Known rows, with every way that one mark hangs from another
j196[j444[j164[j715[j406] j834]]]: [ 0.83  0.53 -1.30  0.50 -0.49  1.00 -2.17  0.29  0.85 -0.47  0.65  1.93
 -0.79  0.97 -5.97  1.91 -2.23  1.08 -0.10  0.20 -1.15  0.02 -0.53]
j715[j164 j444]: [ 0.64 -0.49 -0.02 -0.01 -0.28 -0.77 -2.16  1.04 -1.53  1.12 -0.08 -0.28
  0.52  0.47 -1.79 -0.17 -2.28 -0.72 -0.42 -0.15 -0.19 -0.57  1.37]
j715[j196 j406[j164]]: [ 0.42  0.35  1.28  0.26 -1.10 -1.76 -5.55 -2.94  0.50  0.18 -0.96 -0.50
  1.25 -0.43 -1.11  2.49 -0.69 -0.14 -0.28  0.84  0.38  1.65  1.37]
j834[j164[j459 j715[j196 j406 j444]]]: [ 2.61  0.26  1.54  0.90 -0.16 -1.85  3.00 -0.91 -0.77  1.07 -0.69  0.41
  2.14 -0.22  0.66  3.34 -2.02 -0.42 -1.35 -0.26 -0.04  0.88 -0.20]
j164[j196[j444] j459 j834]: [ 0.60  0.39 -1.25  0.12  0.21 -0.89  3.22 -3.64 -0.73 -0.63 -0.14 -0.99
 -1.40  1.03 -7.61 -0.76 -1.92 -0.41 -1.04  1.21 -0.04 -0.47 -3.97]
j164[j459 j715[j196 j406 j444] j834]: [ 3.27  0.38  1.01  0.22 -0.17 -2.41  1.56 -4.70 -0.46  0.86 -0.33  0.74
  1.41  0.87 -3.55  2.62 -2.56  1.39 -1.49  0.36  0.10  1.12 -2.89]
j444[j164[j196 j459]]: [ 0.25  0.09 -0.35  0.29  0.14 -0.58 -1.53  0.62  0.03 -0.68 -0.64 -0.43
 -1.42 -0.56 -0.93  0.74 -0.98 -1.85 -1.23  1.07 -0.20  0.82  0.04]
j406[j444[j164[j715 j834]]]: [ 1.35  0.07 -1.23 -0.06 -0.08  0.40  0.01  2.14  0.69  0.34  0.87  2.70
 -1.20  0.76 -3.99  0.12 -1.41 -0.31  0.31  1.54 -0.22  0.14 -1.20]
j715[j164[j834] j196 j406 j444]: [ 1.66  0.12  0.56 -0.01 -0.76 -2.21 -2.55 -2.84 -0.52  1.08 -0.51 -1.01
  1.46  1.22 -4.20  1.52 -2.72 -1.72 -0.34 -0.73  0.22  0.85 -0.49]
j834[j164[j196[j444] j715[j406]] j459]: [ 1.01  0.54 -0.82  1.11  0.51 -0.02  4.32  9.03 -0.24  0.28  0.28  0.31
  0.08 -0.28 -3.18  2.55 -1.26 -1.25 -0.18 -0.53 -0.42 -0.60 -0.82]
j196[j444]: [-0.56  0.06 -0.72  0.29 -0.54  0.83 -0.08 -0.02 -0.77  0.01  0.18 -0.18
 -0.28  0.29 -4.09 -0.70 -0.87  0.13 -0.13 -0.03 -0.54 -0.44  0.31]
j164[j715 j834]: [ 1.09  0.10 -0.98 -0.06  0.56 -0.26  2.69 -0.37  0.37 -0.28  0.86  1.85
 -0.22  0.71 -1.38 -0.31 -0.48  1.01  0.32  0.89  0.09 -0.41 -3.50]
j406[j196 j444[j164[j459]]]: [ 0.54  0.59 -0.10 -0.19 -0.59  0.40 -1.79  2.51 -0.22  0.39 -0.81  0.51
 -1.56 -0.66 -3.36  1.09 -1.36 -0.68 -1.20  1.90 -0.06  1.12  1.65]
j164[j196[j444] j459 j715 j834]: [ 1.26  0.20 -1.95  0.18  0.50 -0.94  4.63 -0.59 -0.70 -0.70  0.36  0.84
 -1.34  0.62 -6.77 -0.38 -2.15  0.56 -1.16  1.95 -0.14 -0.63 -4.98]
j164[j196 j834]: [ 0.78  0.16 -0.63 -0.21  0.55 -1.19  2.39  0.54  0.35 -0.30  0.11 -0.25
 -1.07  0.64 -2.66 -0.86 -0.63 -0.41  0.34  0.67  0.41 -0.11 -3.44]
j196[j444[j164[j459 j834]]]: [-0.28  0.51 -0.89  0.58 -0.42  0.98 -1.26 -6.84 -0.53 -0.65  0.20 -0.33
 -1.12  1.34 -6.93 -0.45 -1.83 -1.31 -0.89  0.66 -0.79  0.00 -1.45]
j834[j164[j715[j196[j444] j406]] j459]: [ 0.45  0.67 -0.01  1.34 -0.26  0.33  2.84  4.76 -0.57  0.45  0.21 -0.02
  1.80 -0.33 -2.25  2.45 -0.68 -3.12 -0.12 -1.12 -0.30  0.66 -0.17]
j444[j164[j196 j459 j715 j834]]: [ 1.33  0.18 -1.26  0.23  0.76 -1.02  1.23  0.19  0.37 -1.09  0.25  1.33
 -1.60  0.18 -2.34  0.49 -1.42 -0.84 -0.94  2.00 -0.13  0.37 -3.37]
j406[j196 j444[j164[j834]]]: [ 0.59  0.64 -0.48 -0.33 -0.43  0.61 -1.27  3.23  0.40  0.54 -0.03  1.20
 -1.80  0.32 -4.60 -0.36 -1.35 -0.64  0.47  1.48  0.06  0.67 -0.08]
j406[j164[j459 j715 j834] j196[j444]]: [ 0.68  0.79 -1.02  0.25 -0.29  0.02 -0.24 -3.04 -1.17 -0.47  0.02  1.69
 -1.07  0.32 -7.16 -0.29 -2.52  2.40 -1.01  3.77  0.02 -0.39 -3.16]
j444[j164[j196 j459 j715[j406] j834]]: [ 2.19  0.50 -0.84  0.18  0.54 -1.37 -0.01 -0.02  1.29 -0.89 -0.19  1.27
 -1.36  0.34 -3.12  3.19 -2.00  0.41 -1.32  1.19 -0.31  0.74 -2.52]
j444[j164]: [-0.50  0.02 -0.01  0.34 -0.25  0.90 -3.46  0.73  0.28 -0.36  0.07  0.38
 -0.51 -0.18  0.33  0.15 -0.21 -1.32  0.08 -0.02 -0.46  0.55  1.74]
j196[j444[j164[j459 j715 j834]]]: [ 0.39  0.33 -1.62  0.63 -0.13  1.00  0.09 -3.95 -0.46 -0.86  0.64  1.53
 -1.05  0.96 -6.25 -0.08 -2.18 -0.38 -1.01  1.46 -0.90 -0.19 -2.18]
j444[j164[j459 j715[j406] j834]]: [ 1.84  0.62 -0.45  0.27  0.25 -0.27 -1.10 -4.02  1.26 -0.70  0.07  1.50
 -0.54  0.88 -2.77  3.34 -1.87  0.81 -1.13  0.84 -0.50  0.57 -1.56]

Rows
[ 2.36  0.02  0.61  0.27  0.05 -1.92  2.90 -4.61 -1.38  0.80  0.07  0.89
  1.16  0.63 -2.78 -0.22 -2.04  0.04 -1.13  1.11  0.20  0.83 -3.97] : j164[j459 j715[j196 j444] j834]
[ 0.79  0.24 -0.51 -0.13 -0.19 -1.33 -2.28 -3.64  0.32 -0.28 -0.89 -1.37
  0.23  0.55 -2.32  3.59 -1.73 -1.16 -1.67  0.01  0.09  0.15  0.67] : j715[j164[j459] j406]
[ 0.91 -0.31  0.63  0.42 -0.14 -0.61 -2.63  5.11 -0.98  0.73 -0.23  0.50
 -0.91 -0.34 -1.08 -0.38 -1.89 -0.15 -0.31  0.16 -0.60  0.36  1.58] : j715[j444[j164[j196]]]
[-0.67  0.34 -0.95  0.53 -0.54  1.44 -2.18 -2.61 -0.24 -0.46  0.63  0.28
 -1.15  1.16 -6.08 -1.15 -1.44 -1.22  0.33  0.16 -0.91 -0.07 -0.58] : j196[j444[j164[j834]]]
[ 0.35  0.87 -0.13  0.66 -1.13 -0.16 -3.00 -7.25  0.19 -0.50 -0.56 -1.11
  0.12  0.98 -7.13  2.07 -2.11 -2.36 -1.16 -0.18 -0.57  1.74 -0.54] : j715[j196[j444[j164[j459 j834]]] j406]
[ 0.49  0.56 -1.70  0.22  0.05 -0.84 -0.37  2.86 -0.32  0.01  0.11 -1.69
 -0.71  1.46 -8.92  1.49 -2.42 -2.64 -0.43 -0.51 -0.12 -0.51 -2.08] : j715[j164[j196[j444] j834[j459]] j406]
[ 1.79 -0.21 -0.61 -0.16  0.34 -2.52  1.10 -2.66 -1.52  0.52 -0.44 -1.11
 -0.60  1.26 -5.27 -0.28 -3.22 -1.26 -1.34  1.15  0.25 -0.53 -3.08] : j715[j164[j196 j459 j834] j444]
[ 2.74  0.48  1.22  0.52  0.02 -1.71  1.20  1.19 -0.68  1.44  0.41  0.86
  1.84  0.80 -3.40  2.02 -1.55  0.04 -0.42 -0.77  0.00  1.05 -2.64] : j164[j715[j196 j406 j444] j834[j459]]
[ 0.58  0.35 -0.50 -0.13 -0.58 -1.83 -2.22 -3.16  0.73 -0.02 -0.46 -1.39
  0.91  0.97 -3.20  2.03 -1.31 -3.23 -0.07 -0.49  0.53  1.13 -1.16] : j715[j164[j834] j196 j406]
[-1.05  0.63 -0.30  1.00 -0.71  0.97 -2.10 -1.14 -0.98 -0.08  0.61 -0.92
  0.20  0.70 -6.27 -1.31 -0.61 -4.97  0.15 -0.67 -0.39  1.38 -1.21] : j715[j196[j444[j164[j834[j459]]]]]
[ 1.68  0.63 -0.59  0.47  0.77 -0.64 -0.43  5.95  1.06 -0.35  0.54  1.30
 -0.95  0.34 -2.99  2.56 -1.17 -0.88 -0.20  0.07 -0.31  0.63 -2.15] : j444[j164[j196 j715[j406] j834[j459]]]
[ 0.73 -0.23  0.13  0.05 -0.56 -1.77 -1.17 -2.68 -1.52  1.03 -0.05 -0.91
  1.15  1.02 -3.51 -1.10 -2.08 -2.99 -0.08 -0.05  0.39  0.56 -1.51] : j715[j164[j834] j196 j444]
[-0.09  0.60 -1.70  0.38 -0.26  1.84 -0.74  4.47 -0.35 -0.50  0.69  2.38
 -1.68 -0.09 -5.20 -0.81 -1.84  0.49  0.27  1.49 -0.78  0.06 -1.18] : j406[j196[j444[j164[j715 j834]]]]
[ 0.19  0.40 -0.20 -0.23 -0.68  0.92 -2.71  6.79  0.16  0.66 -0.39  1.10
 -1.58 -0.79 -2.42  0.31 -1.00 -0.59  0.02  1.32 -0.13  0.89  2.44] : j406[j196 j444[j164]]
[ 1.21  0.30 -0.57 -0.18  0.70 -1.87  3.33 -3.71  0.01 -0.53 -0.34 -0.81
 -1.09  0.74 -3.39 -0.04 -1.00 -0.50 -0.84  1.26  0.47 -0.03 -4.34] : j164[j196 j459 j834]
[ 3.48  0.37  0.64  0.07  0.33 -1.58  2.09 -4.49 -0.28  0.85  0.01  1.41
  0.55  1.39 -4.05  2.78 -2.99  3.61 -1.50  0.53 -0.36 -0.29 -2.72] : j164[j459 j715[j406 j444] j834]
[ 3.01  0.42  1.43  0.09 -0.10 -3.13 -2.05 -6.07 -0.52  0.76 -0.92 -0.34
 -0.31  1.26 -5.91  2.24 -3.45  3.03 -1.48  2.03  0.22  0.04 -2.12] : j715[j406[j164[j196 j459 j834]] j444]
[ 0.52  0.06  0.20  0.12  0.01 -2.06 -1.86 -2.82 -0.54 -0.47 -0.88 -0.55
 -0.78 -0.39 -2.04  0.52 -1.13  0.26 -1.27  2.71  0.50  0.22 -1.19] : j406[j164[j196 j459]]
[ 0.56  0.02 -0.69  0.47  0.22  0.32 -1.15 -0.42  0.05 -0.72  0.13  1.61
 -0.55 -0.46  0.16  1.33 -0.96 -0.45 -1.31  1.24 -0.53  0.52 -0.02] : j444[j164[j459 j715]]
[ 2.05  0.67 -0.58 -0.41 -0.15 -1.24  0.52 -1.24 -0.30  0.36 -0.22  2.32
 -1.24  0.27 -5.88  0.64 -2.19  2.35 -0.87  4.44  0.76  0.04 -2.98] : j406[j164[j459 j715 j834] j196 j444]
[ 0.12  0.11 -1.04  0.21 -0.12 -0.68  1.80 -0.18 -1.03 -0.40 -0.49 -1.03
 -1.15 -0.08 -5.33 -0.14 -1.62 -0.33 -1.45  0.96 -0.28 -0.22 -1.50] : j164[j196[j444] j459]
[ 0.64  0.33 -0.60  0.17  0.43 -0.98 -0.10 -2.88  0.28 -0.87 -0.24 -0.47
 -1.65  0.55 -3.13  0.02 -1.20 -1.83 -0.81  1.23  0.03  0.61 -2.66] : j444[j164[j196 j459 j834]]
[-0.94  0.35 -0.62  0.68 -1.03  0.50 -2.59 -2.96 -0.47 -0.41  0.25 -0.37
 -0.18  0.62 -5.58 -1.43 -1.13 -3.45  0.34 -0.09 -0.50  1.28 -0.66] : j715[j196[j444[j164[j834]]]]
[ 1.79  1.11 -1.00  0.01 -0.10  0.06  2.24 -0.52  0.01 -0.35 -0.22  1.23
 -0.83  0.56 -7.16  2.58 -2.63  2.97 -1.30  1.40 -0.38 -0.04 -2.81] : j164[j459 j715[j406[j196[j444]]] j834]
[ 2.09  0.72 -0.16  0.00  0.00  0.00  3.56  9.17  0.92  1.09 -0.36  2.05
 -0.21 -0.73 -0.65  3.35 -1.32  1.23  0.13  0.87  0.24  0.04  0.92] : j834[j164[j715[j406[j196 j444]]]]
[ 0.67  0.09 -1.44  0.87  0.52 -0.48  5.96  3.11 -1.00 -0.46  0.01  0.39
 -0.60 -0.43 -2.57  0.36 -1.69 -1.18 -1.00  1.23 -0.26 -0.80 -2.29] : j834[j164[j196[j444] j459 j715]]
[ 0.25  0.16 -0.65  0.12  0.31 -0.39 -0.94  1.35  0.58 -0.59  0.16  0.13
 -1.63  0.39 -2.25 -0.74 -0.73 -1.73  0.33  0.61 -0.10  0.51 -1.66] : j444[j164[j196 j834]]
[ 1.15  0.21  1.23  0.58 -0.55 -1.11 -1.90 -6.85 -1.27  0.53 -0.33 -0.53
  0.58  0.82 -3.29 -0.28 -1.91 -2.20 -1.06  0.36 -0.20  1.61 -1.27] : j715[j196 j444[j164[j459 j834]]]
[ 1.41  0.89 -0.50  0.06  0.06  0.42 -1.97  4.39  1.37 -0.37  0.06  2.38
 -1.11 -0.10 -1.80  2.59 -1.44  1.62  0.12  0.82 -0.41  0.81 -0.55] : j444[j164[j715[j406[j196]] j834]]
